Each row was made from one small tree. Brackets hold a mark, then the marks that hang from it, in the order of their numbers. Every link used is in the known rows. Write each row's tree.
Known rows
{j515 {j64 j878} j247}: [ 0.433  1.860 -1.872 -0.422 -0.813 -1.804 -0.504 -0.403  1.276  1.149
  0.982 -1.782 -0.640 -0.459  0.513 -1.837 -1.871 -1.072 -1.595  1.388
 -2.127 -2.168  2.463]
{j980 j814}: [-1.629 -0.558 -2.573  0.733 -5.085 -1.074 -1.882  4.222 -5.073  3.667
 -0.345 -1.316 -0.505 -0.857  4.071 -3.986 -2.776  1.555 -0.657 -1.980
 -3.140 -0.313 -0.334]
{j878 {j64 j515} j814}: [-4.551  5.550  3.046  2.838 -5.835 -4.534 -3.917  2.025 -0.792  0.836
 -2.118 -4.034 -1.138 -2.838  1.919 -4.153  2.053  1.064  0.903 -0.061
 -1.690  4.296 -1.299]
{j814 {j878 {j64 {j515 j247}}}}: [-1.861  2.871  2.122  3.708 -2.667 -1.737 -2.812  1.749 -1.028  1.622
 -0.953 -2.551  0.304  0.303  1.635 -1.296  0.951  1.947 -0.426  0.585
 -1.401  1.905 -3.504]
{j60 {j515 j247 {j814 {j878 j64}}}}: [-3.728  2.511  1.544  3.315 -0.541 -2.391 -1.460  1.310 -2.169  4.785
 -1.698  1.430 -0.985  0.093 -1.136  0.849 -2.096  2.310 -1.096  2.710
  0.514  0.308 -3.755]
{j64 {j515 j247 j814}}: [-0.698  2.416  2.264 -0.244 -0.414 -1.198 -0.604  1.732 -1.247 -0.968
 -1.099  0.498  2.482 -3.655  3.752 -0.324 -2.023  0.045 -0.209  3.633
  1.353 -0.701  1.129]
{j515 j247 {j814 {j878 j64}}}: [-4.273  3.164  1.225  4.480 -0.895 -2.773 -0.450  1.618 -2.810  3.638
 -1.597 -0.501  0.662  0.125 -1.496 -1.579  0.191  1.464  0.184  2.173
 -0.082  0.791 -2.121]
{j60 {j515 j64 j247 {j814 j878}}}: [-1.641  0.916  0.697  1.119  2.722 -1.686  1.066 -1.526 -0.478  4.331
 -1.171  3.341 -0.898  0.053 -1.231  2.983 -1.244  0.543 -0.458  4.132
  0.033 -0.101 -1.171]
{j515 j814}: [-3.164  1.033 -0.404 -0.395 -2.419 -2.629  0.043  2.010 -3.937  1.324
 -1.776  0.506 -0.291 -3.221  2.032 -3.677 -2.123  0.214  0.157  1.330
  0.131  0.723  3.067]
{j980 {j814 j878}}: [-1.704 -1.229 -2.202  3.039 -4.476 -0.934 -1.866  3.520 -6.155  5.023
 -1.286 -1.277 -0.527  1.623  3.036 -2.484 -0.600  2.020 -0.538 -3.262
 -3.818  0.787 -3.304]
{j60 {j515 j64 j247 j814}}: [-1.587  1.607  0.308 -1.471  1.956 -1.576  0.891 -0.587  0.704  3.010
 -0.128  3.347 -1.089 -2.676 -0.038  1.193 -3.495  0.080 -0.843  5.308
  0.636 -1.431  1.953]
{j64 j515}: [-0.721  0.638  0.273 -0.976 -4.484 -1.632 -2.575  2.182 -1.901 -0.453
 -1.517 -1.514 -0.630 -3.155  5.444 -3.655 -1.254  0.776 -0.582 -0.441
 -1.175  1.758  1.322]
{j60 {j515 {j64 j878} j247}}: [ 0.938  0.862 -1.491 -1.342 -0.336 -1.211 -1.398 -0.444  1.859  2.373
  0.758  0.269 -2.135 -0.484  0.849  0.724 -3.941 -0.298 -2.923  1.801
 -1.517 -3.073  0.760]
{j878 j64 j814}: [-5.788  4.745  1.046  2.770 -6.185 -5.288 -3.021  1.877 -1.851  3.290
 -1.123 -3.491 -2.198 -2.700  0.128 -5.975  0.766  2.006  0.133 -0.375
 -2.197  3.685 -0.395]
{j60 {j515 j64 j247}}: [-0.463  0.570 -0.852 -2.035 -0.312 -1.345 -0.627 -0.456  1.632  3.375
  1.049  1.818 -2.331 -2.467  1.246 -0.322 -3.856  1.444 -2.320  3.588
 -1.302 -0.925  1.043]
{j383 {j515 j64 j247 {j814 j878}}}: [-2.428 -0.110 -0.365  0.325  1.830 -3.733  1.921 -0.560 -2.268  3.078
 -1.305  1.601  0.881  2.467 -0.819  0.875  0.926 -1.478  0.759  4.294
  0.292  0.612 -0.915]
{j980 j383 {j814 {j878 {j64 j515}}}}: [-2.331  2.013  0.375  6.207 -3.430 -0.266 -4.001  4.236 -3.785  2.979
 -3.032 -4.815  0.699  4.225  3.193 -3.127  1.029  0.102  0.785 -4.539
 -4.228  3.639 -5.124]
{j64 j515 {j878 j814}}: [-1.139  3.392  1.685  1.182 -5.297 -3.725 -3.878  1.671 -1.048 -1.255
 -2.167 -4.084 -0.403 -1.829  3.924 -2.112  0.571 -0.733 -0.509 -1.706
 -1.846  1.605 -0.707]
{j383 {j515 j247}}: [-0.811 -1.409 -1.404 -2.366 -3.348 -3.573 -1.344  2.641 -2.021  1.644
  0.822 -0.254  0.418 -1.329  4.076 -3.205 -3.380  0.974 -2.327  2.438
 -0.396 -0.896 -0.127]

Write each row's tree
[-1.543  2.224 -0.588 -0.160 -1.857 -5.482 -1.314 -0.411  1.078  1.546
  0.303 -2.631 -0.137  1.328  0.277 -0.984  0.252 -2.010 -0.928  2.459
 -1.786 -0.321 -0.651]  {j383 {j515 {j64 {j878 j814}} j247}}
[-0.617  2.988 -0.593  0.482  1.400 -1.983  1.237 -0.428  0.134  0.685
 -0.305 -0.259  0.626 -0.467 -0.839 -0.113 -1.687 -2.482 -0.154  3.193
 -0.053 -2.588  3.037]  {j515 {j64 j878} j247 j814}
[-2.150 -1.272  0.178  0.709 -0.407 -3.928  0.111  1.634 -3.904  2.469
 -1.657  1.409  1.769  1.204  1.348 -0.013 -1.106  0.230 -0.509  2.830
  0.984 -0.011 -2.438]  {j383 {j515 j247 {j814 j878}}}
[-4.216  4.294  2.102  1.740 -2.937 -2.855 -1.407  2.430 -2.157 -0.178
 -3.174 -1.528 -0.185 -2.176  1.649 -2.868  0.487 -0.566  1.665  1.350
  0.761  1.962  1.020]  {j878 {j64 {j515 j814}}}
[-1.390 -1.280 -2.085  4.032 -3.232  0.099 -2.597  3.900 -5.593  4.621
 -1.936 -2.695  0.527  3.028  3.549 -4.094 -1.492  0.883 -0.521 -4.723
 -4.400  2.132 -3.339]  {j980 j383 {j814 j878}}
[-0.827  3.274  0.463  0.353 -1.066 -3.227 -2.162 -1.190  2.287  2.884
  0.614 -0.786 -2.014 -1.161 -0.298  0.926 -2.177  0.048 -2.319  2.207
 -1.902 -1.010 -0.924]  {j60 {j515 {j64 {j878 j814}} j247}}
[-2.827  4.772  2.829  2.063 -1.051 -1.961 -1.154  2.091 -0.861 -0.169
 -1.361 -1.132  1.523 -2.544  1.258 -1.103 -0.748  0.118  0.601  3.650
  1.276  0.075  0.165]  {j878 {j64 {j515 j247 j814}}}
[-0.330  2.138 -0.516 -0.839  1.921 -1.630  0.169 -0.718  1.008  1.743
 -0.644  1.667 -0.941 -0.603 -0.479  2.196 -3.898 -1.539 -1.469  3.672
  0.398 -3.208  1.456]  {j60 {j515 {j64 j878} j247 j814}}
[-2.069 -0.360 -0.384 -1.898 -1.247 -3.791  0.140  2.365 -2.852  1.122
 -0.577  1.367  1.468 -1.436  2.722 -1.368 -2.922 -0.268 -0.725  4.168
  1.556 -1.422  0.624]  {j383 {j515 j247 j814}}
[-2.965  2.318  1.234  3.534 -4.386 -2.544 -3.160  2.027 -2.434  1.591
 -2.744 -3.021 -1.585  0.798  1.937 -2.917  2.165  1.242  0.623 -1.635
 -1.832  3.877 -2.692]  {j814 {j878 {j64 j515}}}
[-4.383  1.351  0.645  2.757 -1.223 -4.619 -0.409  2.033 -3.326  3.252
 -1.984 -0.209  0.952  2.565 -0.886 -0.905  0.317  0.187  0.155  2.930
  0.941  0.556 -3.524]  {j383 {j515 j247 {j814 {j878 j64}}}}
[-3.105 -0.703 -1.133  1.291  1.436 -3.721  0.856 -0.060 -2.876  2.595
 -3.654 -0.373  0.773  4.176  0.162 -2.486  1.361 -3.336  1.654  0.473
 -1.185  3.855  0.016]  {j980 {j383 {j515 j64 {j814 j878}}}}
[ 1.911  1.578  0.335 -0.223 -2.701 -0.724 -3.012  1.871  0.194 -1.735
 -0.211 -2.762  0.993 -1.394  4.643 -0.850 -2.601 -0.389 -2.148  0.121
 -0.919 -2.136  0.049]  {j64 {j515 j247} j878}
[-1.602 -2.469 -3.115  0.012 -4.383 -1.917 -2.679  5.137 -5.051  2.973
 -1.252 -2.596  1.018  2.607  5.630 -5.225 -3.303 -0.782 -1.210 -2.789
 -3.125  0.883 -1.624]  {j980 {j383 j515} j814}
[ 0.474  2.816  1.452  0.263 -0.496 -1.109 -1.301  1.682 -0.821 -2.142
 -1.617 -1.096  2.243 -1.527  3.336  0.676 -2.561 -1.815 -0.593  1.807
  1.043 -2.800  0.753]  {j64 {j515 j247 j814} j878}
[-1.840 -0.399 -0.242 -0.769 -0.210 -2.781 -0.563  2.613 -2.323  0.526
 -1.079 -0.085  2.865  0.039  3.254 -3.298 -3.648 -1.389 -1.035  2.456
  0.623 -0.140  0.822]  {j980 {j383 {j515 j247 j814}}}
[-2.232  0.718 -0.631 -1.907  1.149 -3.944  1.911  0.200 -0.814  1.720
 -0.245  1.466  1.086 -0.205  0.262 -0.713 -1.011 -1.794  0.442  5.525
  0.933 -0.683  2.078]  {j383 {j515 j64 j247 j814}}
[-3.274  1.132 -0.336  1.947  0.503 -2.822  1.731 -0.859 -2.973  3.419
 -2.607  0.714 -0.811  0.540 -1.556 -1.221  1.864 -0.908  1.782  1.438
 -1.093  2.463  1.307]  {j515 j64 {j814 j878}}
[-3.399  0.033 -1.483 -2.170 -0.471 -4.869  1.818  0.241 -2.241  1.617
 -1.999  1.152 -0.479  0.051  0.565 -2.319  0.280 -2.678  1.420  3.325
  0.380  1.318  2.866]  {j383 {j515 j64 j814}}
[-1.791 -2.253 -3.356  2.262 -1.110 -2.169 -0.801  2.070 -4.304  4.790
 -1.938 -2.191  0.133  6.485  2.067 -2.776  0.866 -1.946  0.474 -2.483
 -4.657  2.686 -3.286]  {j980 {j383 {j515 j64}} {j814 j878}}
[-0.099  4.111  2.396  1.424 -3.491 -2.796 -3.791  1.149  0.661 -1.179
 -0.505 -3.628  1.193 -2.173  3.462 -0.631 -0.738 -0.150 -1.381  0.447
 -1.339 -0.543 -1.488]  {j64 {j515 j247} {j878 j814}}
[-1.682  3.605  1.643  1.125 -3.432 -1.606 -2.759  2.381  0.454  0.272
 -0.096 -2.669  0.136 -2.427  2.850 -2.841 -0.964  1.345 -0.867  1.874
 -0.660  0.515 -0.646]  {j878 {j64 {j515 j247}}}
[-1.669  0.037  1.028  1.212  0.283 -1.418 -0.784  0.848 -2.945  3.724
 -1.477  3.094 -0.279 -1.225  1.046  1.884 -3.333  2.144 -2.022  2.849
  0.722 -0.697 -2.613]  {j60 {j515 j247 {j814 j878}}}
[-0.492 -2.602 -2.134  2.607 -2.007 -1.247 -2.305  4.329 -4.860  4.379
 -0.448 -1.987  2.565  4.902  3.889 -1.871 -2.452  0.547 -1.907 -1.823
 -3.441  0.107 -5.446]  {j980 {j383 {j515 j247}} {j814 j878}}
[-2.136  1.676  0.303  1.931  2.182 -2.038  1.890 -1.192 -1.385  3.272
 -0.933  1.356  0.635  0.124 -1.745  0.454  0.727 -0.367  0.840  3.663
 -0.504  0.729  0.577]  {j515 j64 j247 {j814 j878}}
[-1.923  2.429 -0.103 -0.300  1.477 -2.107  2.020 -0.430 -0.185  1.992
  0.203  1.245  0.671 -2.604 -0.484 -1.206 -1.389 -0.693  0.461  4.749
  0.021 -0.717  3.438]  {j515 j64 j247 j814}
[-1.914  0.840  0.723  2.192 -0.245 -1.877  0.234  1.045 -3.463  2.810
 -1.190  1.067  1.436 -0.853  0.807 -0.585 -1.209  1.379 -0.466  2.285
  0.060  0.037 -1.006]  {j515 j247 {j814 j878}}
[-3.481  6.085  3.656  3.028 -4.315 -3.788 -3.530  1.710  0.708  0.944
 -0.413 -3.609  0.328 -3.006  1.490 -2.619  0.842  1.884 -0.092  2.180
 -1.180  2.357 -2.182]  {j878 {j64 {j515 j247}} j814}
[-0.972 -0.564 -1.864 -2.544 -1.111 -3.484  0.251  0.268  0.229  2.201
  1.083  0.048 -0.337 -0.040  1.562 -2.497 -1.502 -0.520 -1.055  3.721
 -0.978 -0.182  1.339]  {j383 {j515 j64 j247}}
